Known rows, with every way that one mark hangs from another
rogerim[bena]: [  7 -25  -4  12   9   4  -9 -16 -23   3  -9  -9  31   4  -6   7  -7 -14
 -15   5]
ragig[liliz milit[bena kozo[ranak]]]: [ 19  33   4  19 -11  10   4 -15   1   3  20  -2  16   0   3   0 -24  20
   5 -26]
milit[bena[rogerim] kozo]: [  5  -9  -7  30   6 -10   2  -6 -16 -19 -14 -12  30   1   6  12 -18  -7
 -14 -19]
liliz[kozo[milit[bena] ranak] ragig]: [ 11  -6   2  19  -1   0   7   2  22  16   1   8 -47   5 -16   2   1  24
   4 -19]
ragig[liliz milit[bena[rogerim]]]: [ 20   5   4  27 -10  -4  -1 -14   1   3  13  -5  18  -1  -1  -3 -14  16
  -2 -12]
ranak[kozo]: [  6 -16   2  -7  -4   4 -13  -3  -2  -1   9  -3  16 -12 -13   9  -3   1
  -3 -25]
ragig[liliz[kozo[ranak]]]: [ 12   2  -3  17   3   6   8 -20 -11  16  15  -2  15 -11 -17   5  -6  13
  11 -24]
ranak[kozo[liliz]]: [  7  -6  -2  -5  -9   6 -15   4  -5   0  15  -2   5  -4 -17  10  -9  -1
   2 -16]
liliz[ragig[milit]]: [ 15  -2   9   0   1  -2  -3 -16  12  10  -2   4  -2  -3  -1  -3   7  29
   7 -14]
kozo[ranak]: [  9  -2  -5  -2  12  12  -8 -16  -8 -10   5   1  12   0 -12   6 -11  -1
  -4 -25]
kozo[liliz milit[bena[rogerim]] ranak]: [ 15   1  -7  17   6  11  -8   8   8 -21   9   4 -14  19 -12   6 -27 -15
  -9  -5]
liliz[ragig]: [ 12  -7   3   5  10  -5  -4 -18   4   7 -10  -1   5  -5  -5   3   4   9
   3 -17]
bena[rogerim]: [  8 -29  -5  14  24  -8  -5 -16 -17 -17 -12  -7  44  -7  -4   9  -3  -4
 -10 -11]
ranak[kozo[liliz[ragig] milit[bena]]]: [ 14   0   6   5 -16   3 -13  15  23   5  12   3 -27   5 -15   6 -12  -1
   0 -11]
kozo[liliz milit]: [ 15 -18  -5  -1   1  17  -5 -13   6  -7   1  -1   9  -1  -9   3  -8 -27
   7   4]
milit[bena[rogerim] kozo[liliz ranak]]: [  6  17 -10  29   8  -2  -1   6 -17 -23   0  -5  10  16  -2  14 -31  -1
 -10 -18]
kozo[liliz[ragig] milit[bena] ranak]: [ 19  18   0  13  -2  11  -7   8  24  -3  10   8 -42  21 -13   1 -22  -4
  -1  -8]
ranak[kozo[liliz milit[bena]]]: [ 12  -9   1   3 -19  10 -14  12  15  -2  15  -1 -16   2 -16   7 -15 -14
  -3 -10]
milit[bena kozo[liliz]]: [  6   8 -10  20 -14   2   0  -4 -12  -8  -2 -12   2   7  -1   9 -22 -16
  -2 -12]
liliz[kozo ragig]: [  5 -18   1  14   3  -9   8 -11   2  23  -7   0 -17  -9 -13   5  16  28
  11 -16]
ragig[liliz[kozo]]: [ 12 -10  -3  18  -2   1  10 -24 -11  20   8  -7  22 -19 -13   4   0   7
  13 -17]
milit[kozo[ranak]]: [  7   6  -5   1  17  12   1 -19 -16 -14  -3  -3  37  -6  -1  12 -16   0
   1 -30]

Rows
[ 16   6  -7   9  -7  20  -9   3  14 -12  13   3 -28  18 -14   2 -27 -20
  -4  -7] : kozo[liliz milit[bena] ranak]
[  7  16  -8   2  12  14   0 -12 -18 -14   4  -2  25   2  -5  12 -21  -2
   7 -21] : milit[kozo[liliz ranak]]
[  5   1 -10  31   2  -8   0   1 -18 -19  -8 -11  20   8   2  13 -23  -9
  -8 -10] : milit[bena[rogerim] kozo[liliz]]
[ 19  16   6   7   0   9   8 -29  -6   7  12  -3  48 -16   5   1 -10  18
  16 -20] : ragig[liliz milit[kozo]]
[  7 -24  -4   5   5  14   7 -11   3   4   4   4  -8  -6 -18   5   2   6
   7 -17] : liliz[kozo[milit ranak]]
[  7  13  -7  17  -3   6   0  -7  -8 -14   0  -7   5   7  -1   9 -25  -4
  -9 -29] : milit[bena kozo[ranak]]
[  5  -4   0  11   9  -4   7  -6   3  18   1   7 -26  -1 -17   6   8  37
   9 -24] : liliz[kozo[ranak] ragig]
[  6 -39  -5  25  -2  -1   8  -5   4   3  -6  -4  -9  -5 -12   6   4  -2
  -2  -7] : liliz[kozo[milit[bena[rogerim]]]]
[ 11  10   6   3 -21  -1 -14  14  13   9  19   4 -27   6 -14   5  -8  22
   2 -15] : ranak[kozo[liliz[ragig[milit[bena]]]]]
[  7 -24  -6  21   4   4   5   1   4  -2   2   1 -18   3 -17   6  -4   7
  -4 -15] : liliz[kozo[milit[bena[rogerim]] ranak]]
[ 16  14   2  23 -23   6   6  -9   5  20  27   1 -21   0 -13  -4  -9  34
   8 -20] : ragig[liliz[kozo[ranak]] milit[bena]]
[  7 -13   5  25  -8 -16   8   2  10  19  -2   3 -34   2  -8   1  13  48
   5 -12] : liliz[kozo ragig[milit[bena[rogerim]]]]
[ 14 -30  -2  19   4   1  -4  -8  10 -14 -10  -6  10   0  -3   3 -11 -23
 -13  -5] : kozo[milit[bena[rogerim]]]
[ 16  -6  -2   8  -1  17  -7  -6  17 -13   5   2 -15   9 -10   2 -20 -18
 -11 -19] : kozo[milit[bena] ranak]
[  7 -20  -6  15  -6  11   5  -3   9   4   5   1 -30   2 -18   4  -3   3
   0 -17] : liliz[kozo[milit[bena] ranak]]
[ 14  20   8  11  -2  -2   0  -6  12   4   1   5 -13   7   2   0  -8  33
   2 -24] : liliz[ragig[milit[bena kozo[ranak]]]]
[  9   6   4  16 -12  -3   6   3  15  21  10   9 -54   9 -14  -1   6  54
   6 -22] : liliz[kozo[ranak] ragig[milit[bena]]]
[ 20  28   6   6   4  15   6 -26  -6   3  19   2  42 -10   2   2 -17  25
  15 -26] : ragig[liliz milit[kozo[ranak]]]
